Known rows, with every way that one mark hangs from another:
z755{z488{z889{z39 z152 z495}}}: [ 22.3 -20.6   9.7 -12.2   0.3   6.6  -2.5   7.9   4.4   4.4 -17.2 -15.1
  -2.3 -12.9  -9.0  21.0  22.4  -1.2  -8.7   3.3  -0.2   0.5]
z152{z495 z755 z889}: [  0.5  21.9   1.1  -4.6  -0.9  -5.6   1.4   4.6   4.3  -0.8  14.8  -6.8
   2.5  -5.0   1.9  45.5 -18.4  -2.3 -22.9  22.9  -5.6  -1.0]
z39{z495}: [  5.8  14.6   0.3  -6.0  -0.3  -7.1   5.2  -2.8  -3.1  -0.2   2.6  -7.4
   5.6  -2.4  -2.3   6.3   1.6 -11.5  -7.0  -0.2  -1.9   2.1]
z495{z755}: [ 6.4 -0.8 -0.2  2.5  0.4  3.1 -4.9 -0.7  3.7 -4.2  4.5  0.5 -4.8 -1.1
 -3.0 -0.7  3.4 -1.5 -7.7 -0.1 -0.8  3.5]
z39{z495{z488}}: [-2.9  5.5 -2.7 -0.2 -0.3 -5.6 -0.6 -8.7  0.9  2.0  6.9 -5.3  5.9  5.6
 -0.6  6.3  7.6 -1.0 -3.5  2.2  0.4 -2.3]
z495{z755{z488{z39 z889{z152}}}}: [  8.8 -14.3   0.4 -15.0   0.6   6.9 -11.7   3.7  -0.9  -4.5  -7.7 -10.9
  -3.5 -13.7  -5.8  48.9  -2.6 -25.7 -17.6  16.1  -0.1   2.2]
z152{z488{z39} z889{z755}}: [-18.0  -2.4  -0.4  -0.2   0.2   5.0  -2.2  -3.6  -4.7   2.8  12.3   3.9
  10.5   3.2   2.1  40.3 -17.9 -23.9 -11.6  14.4  -1.6  -3.5]
z488{z889}: [ 1.1 -5.7 -0.2 -5.0 -2.2  2.4 -3.5 -2.8 -0.4 -5.0 -7.3 -5.9  2.5  3.4
 -4.8  7.1  7.2 -2.3 -8.1  9.9  2.0 -2.6]
z152{z488{z39} z495 z755}: [ -3.7  21.7  -1.4 -17.5   6.7   0.1  -4.8   7.3   0.7   0.6  22.3   3.1
   2.9  -5.2  -2.5  70.5 -26.1 -31.6  -7.5  23.8  -6.6   4.7]
z889{z152{z39 z755} z495}: [  1.9  -3.5   3.6   3.1  -1.7  -2.2   9.8  11.4  -4.9   8.3  -3.3 -17.5
   3.9 -20.8  -4.2   9.5   2.3 -21.2 -15.6   1.0  -2.3  -4.4]
z488{z39 z889}: [ -8.6  -9.4  -4.3 -12.9  -3.3   5.3  -3.8  -0.2  -5.4  -6.3  -3.3  -7.1
   3.7   2.0  -6.1  17.9  -3.7 -19.6  -8.8  13.8   0.6  -2.0]
z488{z39}: [-10.5  -2.6  -4.4  -6.8  -1.1   3.1   0.5   2.7  -4.6  -1.1   2.5  -1.6
   1.1  -2.3  -1.5   9.8 -10.3 -17.2  -1.3   4.4  -1.3   0.4]
z889{z39{z495{z755}}}: [ 21.9  15.8   3.5  -9.0   1.7   1.5   0.0  -2.0   7.5  -0.4   5.8  -7.9
  -1.2  -2.7  -6.3 -18.9  16.4  -2.8 -10.4  -2.8  -4.4   9.7]
z488{z39{z495{z755}}}: [  1.7  10.9  -4.2 -12.3  -1.0  -1.1   0.5  -0.8  -3.5  -5.4  10.0  -9.1
   2.2  -5.5  -6.2  14.8  -4.7 -30.7 -16.0   3.4  -4.1   6.1]
z488{z889{z152{z495} z755}}: [ 13.6   2.4   1.1  -7.9  -3.0  -6.6  -3.4  -7.4   2.8   2.2  -2.4  -4.6
  10.8  -4.7   3.8   9.0  27.4 -17.6  -4.1  15.2  -1.7   0.3]
z39{z495{z755}}: [ 11.6  14.4   0.4  -4.6   0.5  -4.8   0.2  -3.3   0.5  -4.2   7.5  -7.7
   0.8  -2.9  -4.7   6.0   5.0 -12.5 -14.6  -1.2  -2.6   5.8]
z152{z755 z889{z495}}: [ -7.2  -1.5   4.5   6.2  -5.6   1.7   8.0   9.8  -5.1  -1.5   7.8 -16.2
  -0.4  -8.3  -3.8  27.9 -10.8   1.5 -25.9  11.5  -4.0  -7.0]
z495{z488 z755}: [ -3.3 -10.6  -3.7   7.3   0.4   4.4 -11.2  -6.5   7.6  -1.1   8.5   2.1
  -4.4   5.8  -1.5   0.0   9.4   9.9  -5.1   3.4   1.5  -1.0]
z889{z39 z495{z488}}: [  1.0 -20.1   1.8   3.9  -1.3   7.5  -0.7   0.8   7.6   6.0   1.4  -3.0
  -2.9   4.9  -6.2 -19.3  24.5  16.8   3.4  -4.9   0.4  -2.2]
z889{z39 z152 z495 z755{z488}}: [ 23.7 -15.8  10.8  -0.5   1.3   3.0   1.4   6.2   4.9  12.2 -11.4  -8.7
   0.4 -14.5  -0.1  -8.0  23.2   0.2   4.5  -9.7  -3.4   2.7]
z39{z495{z755{z488{z889{z152}}}}}: [ 24.2   2.7   4.8 -15.2   2.1  -4.3  -6.8  -2.0   1.0  -3.8  -8.5 -17.4
   1.4 -13.4  -6.6  44.3   8.9 -21.2 -22.6  10.8  -0.7   4.1]
z495{z755{z488}}: [ 13.8  -2.6   3.1  -2.1   6.8   0.6  -9.7   2.9   7.9  -2.2  -2.5   0.6
  -7.3  -3.6  -3.3  32.4 -14.4  -0.9  -8.3  -2.0  -0.5   5.2]
z889{z39{z495} z755}: [ 18.3  15.4   4.2  -5.4  -0.1  -2.7   4.6  -6.3   4.6   6.4   1.3  -8.1
   9.0   0.5   1.7 -39.4  21.4  -2.9   2.3  -6.3  -5.0   6.1]
z755{z488{z889{z39 z152{z495}}}}: [ 29.3   3.3   6.9 -22.3   5.1  -0.4  -9.4   2.5  13.6   5.4 -11.6  -5.6
   0.4  -8.8  -3.4  37.6  15.2  -4.6  -5.6  16.1  -1.5   6.5]
z495{z488{z889{z39 z152 z755}}}: [  7.8 -18.1   1.6   0.0  -3.9   8.9  -8.2 -11.9   7.3   7.3  -6.1  -7.9
   6.3  -0.8   3.7 -39.8  46.0  11.6   2.4  10.2   1.3  -4.8]
z755{z488{z889}}: [  9.2  -8.8   3.0  -8.9   3.6   0.1  -8.2   1.3   3.5  -3.3 -12.9  -5.5
   0.1   1.6  -5.1  42.7 -11.6  -3.4  -8.0   8.4   1.9  -1.0]

Rows:
[  1.9  13.3   1.0  -3.1  -0.2   2.4  -5.8   0.2  14.6   5.8  16.3  -4.9
  -0.2   3.6   2.5  20.5  -2.0  17.6 -15.9  24.9  -4.4  -1.6] -> z152{z495{z488} z755 z889{z39}}
[ 1.0 -0.9 -2.6 -2.3  0.0 -4.8 -6.5 -5.6  7.6  6.9  6.8  3.3  3.0 -3.5
  4.2 20.2 19.4 -2.5  2.6 12.0  0.6 -1.6] -> z889{z152{z495{z488}}}
[  4.4  11.0  -0.5 -18.2   4.0  -6.0   1.3   4.0  -3.5   0.2  -1.9  -9.3
   4.1  -5.1  -4.1  50.8 -27.0 -27.9  -7.2   0.8  -3.1   4.2] -> z755{z488{z39{z495}}}
[  4.7 -15.0  -0.2   1.3  -2.0   8.8 -10.1 -12.4  10.4   3.8  -3.1  -4.1
   5.9  12.0   0.7 -36.0  31.0  16.5   3.9   7.2   1.1  -3.6] -> z495{z488{z889{z39 z755}}}
[  8.8   5.3   1.1  -0.1  -0.6  -0.9  -0.6 -12.1   8.4   8.6   4.3  -5.5
   8.9   7.7   3.1 -39.0  25.5   7.6   5.3  -3.5  -2.7   1.4] -> z889{z39{z495{z488}} z755}
[  2.9 -20.7   2.2   9.9  -2.6   6.2  -0.6  -4.3   8.5   8.7   2.1  -2.2
   2.6   7.2  -1.2 -39.5  31.2  15.5   8.0  -8.2  -1.1  -2.7] -> z889{z39 z495{z488} z755}
[ 13.1  -4.7   3.4  -5.1  -1.9   6.6  -3.9  -6.5   6.9   1.5  -7.4  -6.0
   5.7   5.7  -0.9 -36.5  25.7   6.1   0.4   4.1  -1.2   1.3] -> z488{z889{z39 z755}}
[ -2.2  -0.8  -3.1  -5.9  -2.6  -3.4  -4.5 -11.5   0.2  -3.2   0.5 -10.8
   8.4   8.3  -5.0  13.5  13.8  -3.4 -11.2  11.8   2.4  -4.9] -> z39{z495{z488{z889}}}
[ -8.9  12.1   5.1   0.9   2.3   4.9  -2.1   4.1  -2.2   0.6  16.2  -3.1
   1.7  -4.3   0.3  53.4 -23.6  -2.7 -21.8  22.4  -2.7  -3.7] -> z152{z488 z755 z889}
[  9.9  13.4   1.3  -0.2  -0.4 -13.1   9.5  -6.8  -3.4  11.4  -5.6 -11.4
  18.1  -9.7   3.6 -17.5  12.4 -31.8  -6.4  -6.3  -0.7  -0.4] -> z889{z152{z39{z495}} z755}
[-13.8 -25.2  -5.9   3.8  -3.7   7.1  -4.7   1.3   0.3  -2.8  10.9  -3.5
  -4.2   2.9  -9.4  15.3   5.4 -11.0  -9.8   1.0   0.0  -2.4] -> z889{z495{z488{z39} z755}}
[-13.3 -13.8  -7.6   0.9  -0.9   7.9 -10.4  -3.8   3.0  -2.9  11.5   1.0
  -3.7   3.9  -2.7  10.5  -2.1  -7.2  -5.9   7.6   0.4  -0.9] -> z495{z488{z39} z755}
[ -2.3   3.6  -3.0   0.0   0.5  -9.4   3.6  -7.5  -0.1  11.3  -2.9 -10.6
  13.0  -6.4  -0.6   2.4  11.1 -19.1  -8.6   0.6   3.1  -4.6] -> z889{z152{z39{z495{z488}}}}
[  3.8 -17.0   0.8  -5.9   2.5   3.4  -3.6  11.0   0.5  -3.3  -0.4  -5.9
  -6.9  -7.5 -11.0  50.0 -17.5 -19.1 -12.7  -4.0  -2.4   3.7] -> z889{z495{z755{z488{z39}}}}
[  8.3  10.8   3.2  -9.4   6.3  -4.3  -5.2  -0.5   4.0   7.1  11.2   8.9
   4.4  -8.3   1.4  52.9   8.9 -21.7   0.3  14.1  -1.0   4.0] -> z889{z152{z488 z495}}
[  8.3   0.7   0.8 -23.8   0.1  -3.5  -1.7   1.5  -7.3  -1.0  -9.8 -19.6
   7.2 -15.1  -5.0  55.2  -5.1 -35.8 -16.3  15.2  -1.2   1.0] -> z755{z488{z39{z495} z889{z152}}}
[ 13.1 -10.9   4.7  -9.4   1.7   1.2  -7.3   1.5   0.4   0.7 -15.5 -10.0
   0.9 -11.5  -1.7  38.9   3.4  -6.3  -8.5  12.7   2.1  -1.8] -> z755{z488{z889{z152}}}
[ 15.4  12.6   5.4 -18.6   4.6   4.5  -3.4  -4.7   4.0   0.1   2.0  -6.4
   7.5   3.3 -10.1  21.4  15.3 -13.3  -9.6  12.7  -0.8   5.1] -> z152{z488{z889{z39{z495}}}}
[ 12.3 -11.6   5.8   3.8  -2.4   4.5   5.0   1.5   4.2   6.7  -1.4  -5.4
   2.6   0.5  -2.7 -37.5  26.4   5.2   5.2 -11.6  -3.9   1.9] -> z889{z39 z495 z755}
[ -6.1 -23.3  -1.0  -9.9  -8.0   5.3   2.9   5.4 -11.8  -2.6  -6.6 -15.7
   3.5 -13.3  -9.2  22.6  19.7 -28.0 -12.5  11.5   0.1  -4.8] -> z488{z39 z889{z152 z495}}
[ 16.5 -12.5   9.3   0.2   2.1   7.8  -2.7   9.4  11.1   1.4  -2.6  -8.0
  -7.8  -4.1 -10.1  32.6  -4.2   8.3 -23.8  -2.2  -2.1   2.9] -> z152{z889{z39 z495{z755{z488}}}}
[ -1.2 -21.4   0.9 -13.5   0.1   2.8  -2.6   9.1  -3.9  -4.7 -11.2 -12.0
   0.4  -2.4 -12.8  58.2 -13.2 -22.4 -12.8   6.0   0.0  -2.2] -> z755{z488{z39 z889{z495}}}
[  7.3 -19.9   1.5   0.7  -3.6   0.4   0.9   2.6  -0.1   0.4 -11.6 -15.2
   4.6  -9.9 -12.9  11.9  22.5 -26.3 -24.5   2.3   3.4  -2.8] -> z488{z889{z152{z39} z495{z755}}}
[  3.7  -2.4   4.6   3.0   2.5   2.0  -3.0  -5.2  -2.5   7.8   5.5   4.8
   7.4  -9.0   5.8   9.9  16.5 -15.4   5.0   6.2  -0.6   0.0] -> z889{z152{z488} z755}
[  5.4 -11.5  -1.6 -14.5   2.9   5.9 -13.1   3.3   2.7  -8.5  -5.8  -7.0
  -3.7  -1.5  -9.2  51.3 -18.7 -20.2 -17.8  12.7  -0.2   3.0] -> z495{z755{z488{z39 z889}}}
[ -0.3 -11.3  -1.5 -16.7   2.6   3.7  -8.1   3.7  -1.0  -4.6 -11.1  -7.4
   1.0  -0.4  -6.6  50.6 -22.3 -19.4  -9.3  12.3   0.7  -0.4] -> z755{z488{z39 z889}}
[-18.0 -19.3  -8.1  -7.4  -3.0   7.4  -9.2  -6.2  -1.0  -4.4   0.7  -5.0
   3.8   8.2  -4.8  18.1   0.7  -9.6  -6.1  16.9   3.1  -6.8] -> z495{z488{z39 z889}}
[ 20.7  10.8   4.0 -12.4   1.6  -0.2  -1.0   1.6   9.8   8.7   1.4   0.1
   0.4 -10.2   2.0  -4.3  26.8  -3.6   2.3   6.5  -3.5   7.3] -> z889{z39 z152{z495}}
[ 11.5 -18.0   0.7  -2.9  -2.6  13.5 -14.3  -7.6  10.3   0.8  -2.4  -7.7
  -4.2  -4.0  -4.2 -19.7  43.2  11.7  -9.8  14.2   1.8  -0.6] -> z495{z488{z889{z39 z152}} z755}
[  4.8  -4.9  -1.1  -9.7   5.2   3.4  -9.5   6.0   2.9  -3.4   0.9  -1.2
  -6.4  -5.3  -4.8  44.3 -24.9 -17.4  -9.2   2.4  -2.0   5.5] -> z495{z755{z488{z39}}}
[ 12.8  -0.4  -2.6 -21.1   5.2  -1.1 -14.6   2.8   9.3  -7.7  -0.3  -2.5
  -1.2   0.3  -9.4  74.7 -18.2 -27.0 -17.5  17.7  -2.0   7.0] -> z152{z495{z755{z488{z39 z889}}}}
[ -6.6 -10.1  -4.0  -7.0  -4.5   3.8  -3.0  -5.0  -4.7  -3.6  -2.0  -6.8
   9.3   3.7  -0.9  -2.0   3.2 -21.5  -4.2  10.6  -1.0  -2.9] -> z488{z39 z889{z755}}
[  2.8   4.1  -3.3   1.8  -0.1  -3.9  -5.5  -9.1   4.6  -1.8  11.4  -5.0
   0.9   4.1  -3.8   4.4  11.2  -1.8 -11.6   1.9  -0.3   1.0] -> z39{z495{z488 z755}}
[ -9.9 -20.4  -2.7  -9.4  -5.9   4.9   1.8   5.2  -8.3  -6.8  -4.4 -12.1
   3.5  -0.1 -12.0  24.3   4.9 -23.0 -12.5   7.6   0.0  -3.9] -> z488{z39 z889{z495}}
[-12.1  -0.1  -8.7  -7.5   0.9  -2.5  -6.8  -3.4   5.5   2.4  13.1   5.6
   3.5   7.2  -0.6  32.5  -6.0 -14.3   1.4  13.0  -0.9  -0.3] -> z152{z495{z488{z39}}}
[  2.6 -15.0  -0.5  -4.5  -1.2  10.3 -10.0  -7.3   9.9   1.1  -4.5  -4.1
   0.2  10.0  -4.4 -17.8  24.2  18.2  -0.9  10.5   2.7  -2.7] -> z495{z488{z889{z39}}}
